Each row comes from the steps of one path. Every step used is in the known rows, and no mark comes twice. Write the path behind each row, first mark first.
(in the rows, 128 means zero)
Known rows
Z/W/E: [106 115 124 122  81 139 138 133 124 107 133 105 148 219 102 134 140  80
 114 143 144 111  95 132 113 117 135 126 122 156 119 113 163 125]
Q/N/Z/W: [121 118 104 124  81 125 120 154 106 111 134 106 139  28 139 146 134 136
 123  73 141 115  73 127 116 101 131 138 152 166 110  78 171 135]
N/X/W/L: [113 114 113 144 144 155 126 134 126 224 130 133 140 181 124 112  67  88
 120 148  74  91  83 152 123 155 129 166 137 149 133 121 159 112]
A/X/W: [122 137 126 131 118 154 122 149 132  93 122 131 102 142 141 134 122 118
 110 133 113 114 106 147 120 127 113 110 113 134 122 114 171 127]
N/Z: [129 116 114 128 135 114 128 123 118 158 122 116 120  56 125 131 118 143
 130 103 137 124 108 130 138 115 126 129 147 152 122 108 138 116]
Z/W/E/N: [ 82 116 123 136  75 130 134 128 139  97 127  79 172 192 119 134 159  81
  95 148 146 100  95 135 108 120 138 100 150 168 110  77 157 125]
A/X: [125 138 138 132 124 131 125 137 128 126 127 123 102 118 131 143 132 139
 114 138 137 105 114 143 128 122 125  98 128 111 124 129 141 116]
E/N/X/W/G: [ 88 129 107 147 100 147 128 149 107 178 130 129 138 144 152 121 126  88
  97 147 125  90  74 144 117 178 118 121 170 154 112 110 149 101]
Q/W/E/N/L: [ 53 105 115 136  69 118 137 131 133 127 134  80 145 184 142 136 118 111
  97 133 148 108 101 151 126 212 146 136 130 162 117  57 177 124]
X/W: [127 127 114 127 122 151 126 138 131  95 123 137 132 158 138 121 118 109
 125 124 104 136 119 133 119 129 116 140 114 149 127 112 160 136]
A/T/D: [137 129 144 127 120 124 137 109 111 181 122 112 140 110 172 162 181 134
 124 165 109 129  85 137 136 120 114 104 139 121 116 148 124 141]
N/L: [118 112 128 129  94 126 142 121 115 128 132 124 114 143 124 125  97 134
 131 107 138 138 110 133 136 160 137 148 128 136 128 117 135 123]
C/G/N: [103 120 137 114  95 128 116 130 135 118 117 134  97  89 119 150 150 134
 122 113 133 126 143 129 125 112 128 129 121  94 111 129 121 120]
C/G/N/X/W: [104 117 126 117 121 153 114 129 128 198 116 136 100 130 128 149 136 106
 112 123 108 102 105 136 122 138 114 147 145 114 105 121 157 116]
C/G/N/Z/W: [118 108 121 111  60 126 118 123 111  94 115 109 102  33  95 161 155 140
 123  79 143 116  99 122 120  98 132 122 147 140 102  88 165 110]
N/X: [131 128 131 132 161 130 129 114 120 239 132 120 128 139 128 131 125 119
 122 143 126  96  99 131 134 150 127 131 168 123 124 137 130 114]
G/N/Z/W: [128 104 113 116  97 122 122 114 114  63 121  99 119  83 103 150 148 129
 117  84 155 109  94 116 109  92 135 121 160 155 111  86 168 116]
W/E: [ 94 114 125 125 122 126 139 134 136 148 130 120 135 200 123 128 124  92
 116 151 140 116 120 139 131 117 130 135 116 133 122 139 130 123]
W/L: [112 117 122 141 116 130 128 136 134 141 132 133 137 149 114 117  81 120
 130 138 100 116 119 144 126 127 144 150 112 130 140 124 123 115]
G/N/X: [114 116 131 124 164 125 119 107 126 193 128 116 114 152 129 144 141 116
 110 129 145  86 107 124 120 126 131 134 173 105 115 136 129 110]
T/D: [137 123 126 124 118 127 129  96 100 151 130 116 130 134 135 138 155 139
 130 140 147 126 114 134 134 128 114 114 123 133 117 143 137 148]
W/G/C: [112 139 133 134  44 130 152 147  99 139 130 159 108 140 114 134 129 124
 118 141 141 116 115 137 122 142 127 133 112 152 126 170  96 100]
Q/N/X/W/G: [ 89 128 100 130  94 154 123 187  91 190 145 159 120 126 170 132 108  89
 110 117 124  95  64 146 116 161 116 164 139 137 112 142 157 115]
Q/N: [105 130 119 127 116 128 117 158 129 128 137 131 135  86 161 138 130 132
 122 105 131 126 115 133 123 114 128 147 126 123 121 122 128 143]
N/Z/W/E: [108 102 108 122  88 126 140 127 112 136 129  96 141 145  98 135 130  94
 115 118 150 107  75 135 123 104 133 129 142 178 113  98 173 116]
Q/W: [120 132 120 122 116 131 116 135 123 124 134 120 132 122 136 142 134 144
 126 127 123 121 130 131 120 192 133 136 114 137 133  94 175 133]
Q/N/X/W: [108 128 111 130 143 152 115 156 123 209 135 133 138 121 174 137 118 101
 112 114 107 100  79 142 119 138 114 165 151 140 115 116 167 138]
X/W/Z: [115 121 107 129 105 147 132 157 110  81 130 141 129 135 142 111  92 117
 126 146 121 113  95 141 119 103 119 147 114 120 125 128 152 131]
E/N/L: [ 93 116 127 146  87 117 139 118 131 110 126  95 133 120 139 125 119 136
 110 113 140 127 107 138 132 161 138 124 160 147 119  79 129 123]
E/N: [106 131 127 143 122 119 124 122 143 115 124 101 150 107 145 127 147 133
 109 135 131 120 125 132 124 130 130 102 157 139 120  91 122 129]
E/N/Z/W/G/C: [104 128 116 147   4 119 150 136  93 102 121 105 132  61 106 142 156 132
 101 111 153  99  69 136 109 133 133  97 164 209 106  87 131  88]

Which path is each row?
[ 98 118 120 126 115 128 128 133  95 173 137 143  95 154 125 139 130 103
 108 132 165  79  93 128 119 152 134 132 160 102 114 165 121  88]
W/G/N/X
[121 119 112 141  89 118 126 116 121  95 119  75 157  48 119 136 154 137
 109 101 138 111  84 126 116 116 135  98 185 186 109  48 164 119]
E/N/Z/W
[109 130 130 148 156 121 126 107 135 229 127  93 150 115 144 134 145 121
 102 148 126  86  98 135 127 154 129 109 195 139 114 101 124 113]
E/N/X
[104 141 126 128  33 133 139 153  94 128 135 148 111 132 122 145 139 143
 117 139 138 109 118 140 113 209 132 140  93 160 130 135 144 104]
Q/W/G/C
[ 93 112 116 127 149 151 138 132 128 235 130 122 137 235 132 123 112  59
 105 159 116  91  83 148 126 142 116 154 140 153 117 132 166 120]
N/X/W/E
[103 119 100 141  38 120 132 146  91  81 128 103 142  51 114 132 144 120
 110 102 159 105  67 131 114 142 136  94 171 184 107  73 156  95]
E/N/Z/W/G
[106 120 140 117 127 130 115 119 124 230 121 126  97 102 118 154 146 128
 115 127 130  93 109 132 131 134 127 136 160  92 107 138 126 107]
C/G/N/X
[ 72 117 128 143 148 120 135 115 141 252 129  87 158 181 140 130 141  81
  89 170 142  74  88 148 129 144 131 117 183 142 108 112 129 108]
W/E/N/X
[ 61 101 122 142  77 115 150 125 139 134 129  88 141 193 135 123 113  98
  97 135 153 115 100 150 134 150 141 127 145 155 112  89 131 119]
W/E/N/L
[ 65 126 124 143 106 143 129 150 155 102 119  96 128 187 151 134 138  83
  77 162 128  92  95 163 117 119 116  91 131 152 108  87 169 120]
A/X/W/E/N
[ 87 104 101 123  76 123 130 158 114 136 137  98 145 100 131 146 132  97
 110  96 151 103  65 140 118  88 133 145 141 173 105  87 173 128]
Q/N/Z/W/E
[ 89 110  96 117  78 114 117 149  91  81 135 131  92  63 129 151 129 145
 116  91 168 100 106 132 118 179 138 133 128 138 117 103 176  94]
Q/W/G/N/Z
[101 109 110 124 138 145 125 133 107 138 131 129 114 157 143 128 105 105
 110 145 139  69  72 138 110 104 122 153 160  99 113 133 150 115]
G/N/X/W/Z
[129 105 105 138  81 127 130 130 111 125 128 106 143  91  90 123  86 123
 131 105 108 105  75 139 121 116 147 140 140 177 130  84 164 105]
N/Z/W/L
[ 70 117 123 141 115 117 136 128 152 138 125  93 158 171 138 128 145  90
  95 159 144 107 118 146 125 122 133 108 145 144 114 101 125 122]
W/E/N
[125 116 119 138  74 142 129 138 121 100 134 118 152 163  95 122  98 108
 129 131 102 110  95 137 110 127 148 139 121 152 136 100 155 117]
Z/W/L
[107 117 116 117  44 138 127 148  91  17 137 135 111 157 105 142 149 102
 115 114 170 107  95 117  99 125 139 115 130 126 115 129 148 104]
Z/W/G/N
[ 87 124 122 127 112 153 133 155 139 120 124 124 110 212 135 135 119  79
  97 157 126 100  96 159 122 113 114 115  99 139 117 125 177 120]
A/X/W/E
[ 82 100 105 121  42 147 140 152  96  24 134 155  85 188 131 126  91 100
 114  95 152 129  95 136 117 158 130 158 110 136 116 124 156 108]
X/W/G/N/L
[ 74 105 110 141 121 103 137 122 142 165 120  82 149 100 134 130 134 109
  98 132 149 100  97 147 135 105 131 111 164 169 108  85 133 111]
W/E/N/Z
[105 108 105 154  76 119 127 125 126 115 122  78 165  68 106 125 105 126
 112 110 110  97  74 143 114 116 150 114 167 189 120  46 158 105]
E/N/Z/W/L
[ 89 111 118 118 100 149 119 146 107 181 123 140  99 106 132 137 112 114
 114 143 124  79  77 144 121 110 119 155 146  84 103 132 146 109]
C/G/N/X/W/Z
[111 116 119 122  75 141 126 133  84 130 141 128 108 172 106 145 145  91
 108 127 166  75  68 122 102 150 138 124 167 123 109 140 152  91]
Z/W/G/N/X
[102 101 127 123  96 122 135 112 123  75 129 120  97 158 126 138 111 132
 119  96 156 127 119 127 126 133 140 146 136 117 119 118 130 119]
G/N/L
[ 71 104  99 139 116 125 135 133 144 135 114  92 152 124 144 123 125  87
  94 126 127 109  92 152 127 109 118 123 149 193 106  72 167 121]
X/W/E/N/Z
[109 120 113 145 127 105 127 116 134 138 117  88 142  31 139 132 137 147
 110 109 138 115 107 135 133 118 128 103 176 164 113  74 132 116]
E/N/Z
[ 70 116 112 139 110 140 133 139 154 104 121 102 160 202 149 122 136  71
  92 152 121 113 110 150 118 120 119 123 130 167 113  90 158 132]
X/W/E/N
